Each row comes from the steps of one walk. Every step used is in the known rows, and no mark comes twice. Write the walk behind each row, first mark first.
Known rows
h-c-l: [-3.336  5.157  1.023 -1.738 -0.154 -0.108  0.429 -2.323  0.233  1.288
  2.327 -0.095  2.316 -0.066  0.861 -2.416  0.553 -1.300  1.538]
h-a-p-z-l: [-0.319 -0.954 -0.345 -0.636  0.037 -0.610 -0.574 -6.551  0.183 -0.586
 -2.036 -2.745 -0.968  0.620  1.111  6.522  2.942 -1.303 -1.935]
l-a: [-0.304  1.097 -0.072  0.368 -0.545  0.577 -0.364  0.214 -1.533  0.249
  2.056  3.760 -0.261  0.015  0.655 -0.005 -2.542  0.863 -0.776]
l-a-p: [-0.578 -0.309 -1.216  1.960 -0.507 -1.115 -0.426 -0.949 -2.060 -2.552
  2.792  3.394 -0.757 -0.028 -2.127  3.023 -2.715  1.433 -0.936]
c-l-a-p-z: [-1.169  0.900 -1.338  0.783 -0.176 -3.770  0.097  1.299 -0.394 -4.042
  0.798  3.147  0.126 -0.196 -0.063  0.981 -4.810  3.342  1.496]
z-h-c: [-1.209  0.371  0.647  1.396 -0.427 -0.169 -0.122 -3.840  0.218  5.905
 -0.025 -3.508  1.118  1.163  0.912 -2.141  2.695 -2.054  0.240]
a-p-c-l: [-1.198  3.011  3.336 -0.611  0.307 -1.849 -0.151  0.919  0.586 -3.477
 -0.852 -0.179  0.752 -0.123 -1.503 -0.494  0.316  2.064  1.653]
h-a: [ 0.064  1.665  1.843 -1.367 -0.468  3.147 -1.426 -3.151 -0.268  2.497
  2.170 -0.758  1.174 -0.753  1.678  5.098  2.934 -0.549 -1.614]
p-z-l-a: [-0.202 -0.281 -0.513 -1.022 -0.263 -1.264  0.489 -1.732 -0.119 -0.170
 -3.107  1.871 -1.853  1.971  2.494 -0.857 -2.428 -0.758 -1.186]
h-c: [-2.343  2.690  1.235 -1.259 -0.608  0.574 -0.280 -4.953 -0.541  2.655
  2.285 -0.155  2.569  0.598  0.712  2.868  3.527 -1.478 -0.972]
j-h-a-p: [ 5.105 -0.926 -0.250 -0.128  0.405  3.560 -1.414 -1.492 -0.794 -0.465
  1.494  0.778  1.612 -1.553 -1.660  3.368  2.075  0.600 -2.569]
a-p: [-1.524  1.413  2.180  1.634 -0.779  0.102 -0.798 -3.341 -0.521 -1.838
  1.615  0.637 -0.495 -0.447 -3.176  5.567  1.597  2.025 -3.271]
j-h: [ 4.263  2.091  3.143 -1.124 -0.234  3.574 -0.808  0.371  0.078  0.112
 -0.816  2.869  0.568 -0.598 -1.248 -1.705  1.025  1.463 -4.578]
c-l: [-2.051  5.482  3.602 -1.185 -0.555  0.956  0.146  0.113  1.295 -0.483
  0.689  1.356 -0.601 -0.534 -0.641 -2.452 -1.344  1.118 -0.761]
c-l-z-h-a-p: [ 1.000 -3.196 -2.850  1.534  0.513  0.902  0.553  2.446  0.677  0.014
  0.496 -2.197 -1.805 -1.637 -1.362 -1.279 -2.026 -1.021  1.345]
p-a: [ 2.304  2.045  3.612 -0.088  0.084  0.207 -1.308 -0.215  1.315  1.682
  1.306  0.184  1.299  0.413  1.101  5.219  4.990 -0.231 -1.027]
p-c-l-a: [-0.029  2.387  1.015 -1.789  0.390 -1.359  0.259  4.541 -0.173 -1.371
 -0.333  3.017  1.711  0.287  2.483 -5.017 -3.721  1.037  4.064]
j-x: [-0.975  4.676  2.947 -0.590  0.423  1.890 -0.992 -1.601  0.441  3.185
 -0.863  1.071 -0.467 -0.499 -0.128  0.655  2.390  2.404 -4.797]

Write each row's walk
[ 2.316 -6.780 -1.965  1.091  0.542  0.066 -0.512  2.623 -0.601  0.689
 -2.022 -3.379  0.323  0.123  0.683  4.420  3.158 -0.978  0.887] -> l-z-h-a-p-c
[ 2.398 -2.609 -0.389 -1.423  0.710  0.981  0.506  5.961  1.385  1.934
 -2.531 -3.099  0.585 -0.126  3.163 -4.099  0.505 -1.596  3.304] -> p-c-l-z-h-a
[-0.842 -0.683  0.602 -1.145  0.267 -1.133  0.790  4.953  0.173 -5.406
 -1.012  1.616  0.197 -0.311 -1.647  1.073 -0.779  1.476  0.677] -> a-p-c-l-z
[-2.454  0.608 -4.152  0.571  0.039 -4.848  0.468 -1.738 -1.322 -1.782
  2.346  1.875  2.802  0.235  1.237  1.187 -2.740  0.931  3.775] -> h-c-l-a-p-z
[-2.709  1.540 -1.660 -2.518 -0.138  0.783  1.385  0.773  0.166 -0.611
  2.193  2.103  1.361 -0.356  0.441 -1.424 -0.602 -1.727  0.773] -> h-c-l-z
[ 0.394 -1.519 -1.028  0.016  0.516 -2.303  0.685 -1.266 -1.656 -3.010
 -2.555  0.904 -1.512  2.143  0.137 -2.165 -2.256 -1.457  1.610] -> z-l-a-p-c
[ 1.008 -5.792 -3.007  2.196 -0.130  1.197 -0.078  0.459 -0.612  1.390
  0.505 -2.357 -1.823 -0.810 -1.177  4.351  1.346 -1.113 -1.323] -> l-z-h-a-p
[ 0.583 -3.650  0.020  1.159  0.677 -1.996  0.991  5.419  0.736 -2.319
 -3.095 -1.839 -1.060  0.281 -1.550 -3.551 -1.299  0.760  1.518] -> a-p-c-l-z-h
[-1.234  2.271 -1.548  1.014  0.020 -1.482  0.534  0.927 -0.906 -3.895
  2.961  3.403 -1.156 -0.885 -2.012 -2.671 -5.523  1.713  1.834] -> c-l-a-p
[-0.732 -3.830 -1.931  0.504 -0.473  0.182  0.840 -0.024 -0.203  3.879
 -0.004 -1.533  0.241  0.823  0.697 -0.339  2.115 -2.937 -0.559] -> l-z-h-c
[-0.344  1.071 -0.594 -0.944 -0.202  0.901  0.954 -2.255 -0.842 -0.338
 -0.729  2.539 -3.261  1.274  0.789 -4.833 -3.890 -2.345 -0.884] -> z-l-a
[-1.703  0.137  1.741  0.085 -0.315 -2.116 -0.134 -5.572  0.545 -2.370
 -3.456 -1.257 -2.263  1.652 -1.373  3.937  1.922  0.205 -3.857] -> a-p-z-l
[ 1.417 -4.222 -1.651  0.427 -0.457  2.889 -0.138  1.354  0.260  3.504
 -0.356 -1.974 -0.764 -0.801  1.089  1.629  1.526 -2.097 -0.878] -> l-z-h-a
[-2.046  3.317 -2.649 -1.069  0.163 -1.089  0.930 -0.516 -0.955  0.585
  3.586  2.893  2.130  0.058  2.218 -4.685 -3.973 -1.612  4.653] -> h-c-l-a
[-1.399  2.705  0.700  0.732  0.100 -0.856  0.855 -1.439  1.290  4.256
  0.157 -3.329  0.265  0.572  1.068 -7.850 -0.005 -1.829  2.457] -> z-h-c-l
[-0.175 -0.499  0.615  0.445 -0.198  0.965  1.290  5.218  1.745  0.101
 -2.063 -0.153 -2.785 -0.313 -0.978 -5.983 -3.232 -0.158 -0.519] -> c-l-z-h
[-0.568 -2.395  2.069  3.543 -0.789 -3.120 -1.025 -2.013  0.880  1.439
 -2.645 -3.075 -0.862  1.067 -1.761  4.799  1.983  2.580 -2.501] -> a-p-z-h
[ 0.890 -2.291 -0.314  2.688  0.026  0.622 -1.214 -3.221  0.024  3.251
  0.549 -4.233 -1.016 -0.572 -1.275  2.865  2.308 -0.482 -0.327] -> z-h-a-p
[ 1.382 -0.682  0.728  1.088  1.138 -1.099 -0.717  0.668  0.939  1.451
 -1.608 -5.402  0.562  0.001  1.005 -2.531  0.873 -0.236  4.067] -> z-h-a-p-c-l
[ 2.638  0.127 -2.013 -3.238  0.437  2.619  1.296  3.528  0.061 -1.429
  0.835  3.932  2.125 -0.823  0.163 -5.439 -0.755 -1.078 -0.084] -> j-h-c-l-z
[ 6.286 -3.155 -1.926 -2.451  1.476  2.306 -0.173  5.628 -0.204 -4.221
 -0.809  1.594  2.321 -1.620  0.103 -0.852  0.069  0.416  0.921] -> j-h-a-p-c-l-z
[-1.594  0.458  2.342  1.258 -0.739 -2.210 -1.252 -2.928  0.141 -1.832
 -0.502  0.177  0.575  0.363 -1.611  8.959  2.845  3.375 -3.756] -> a-p-z
[ 0.797 -1.796 -1.589 -0.392  0.116  2.427  0.685  3.807  1.254  2.433
 -0.517 -1.839 -1.721 -1.134  1.414 -4.008 -1.342 -1.893  1.246] -> c-l-z-h-a
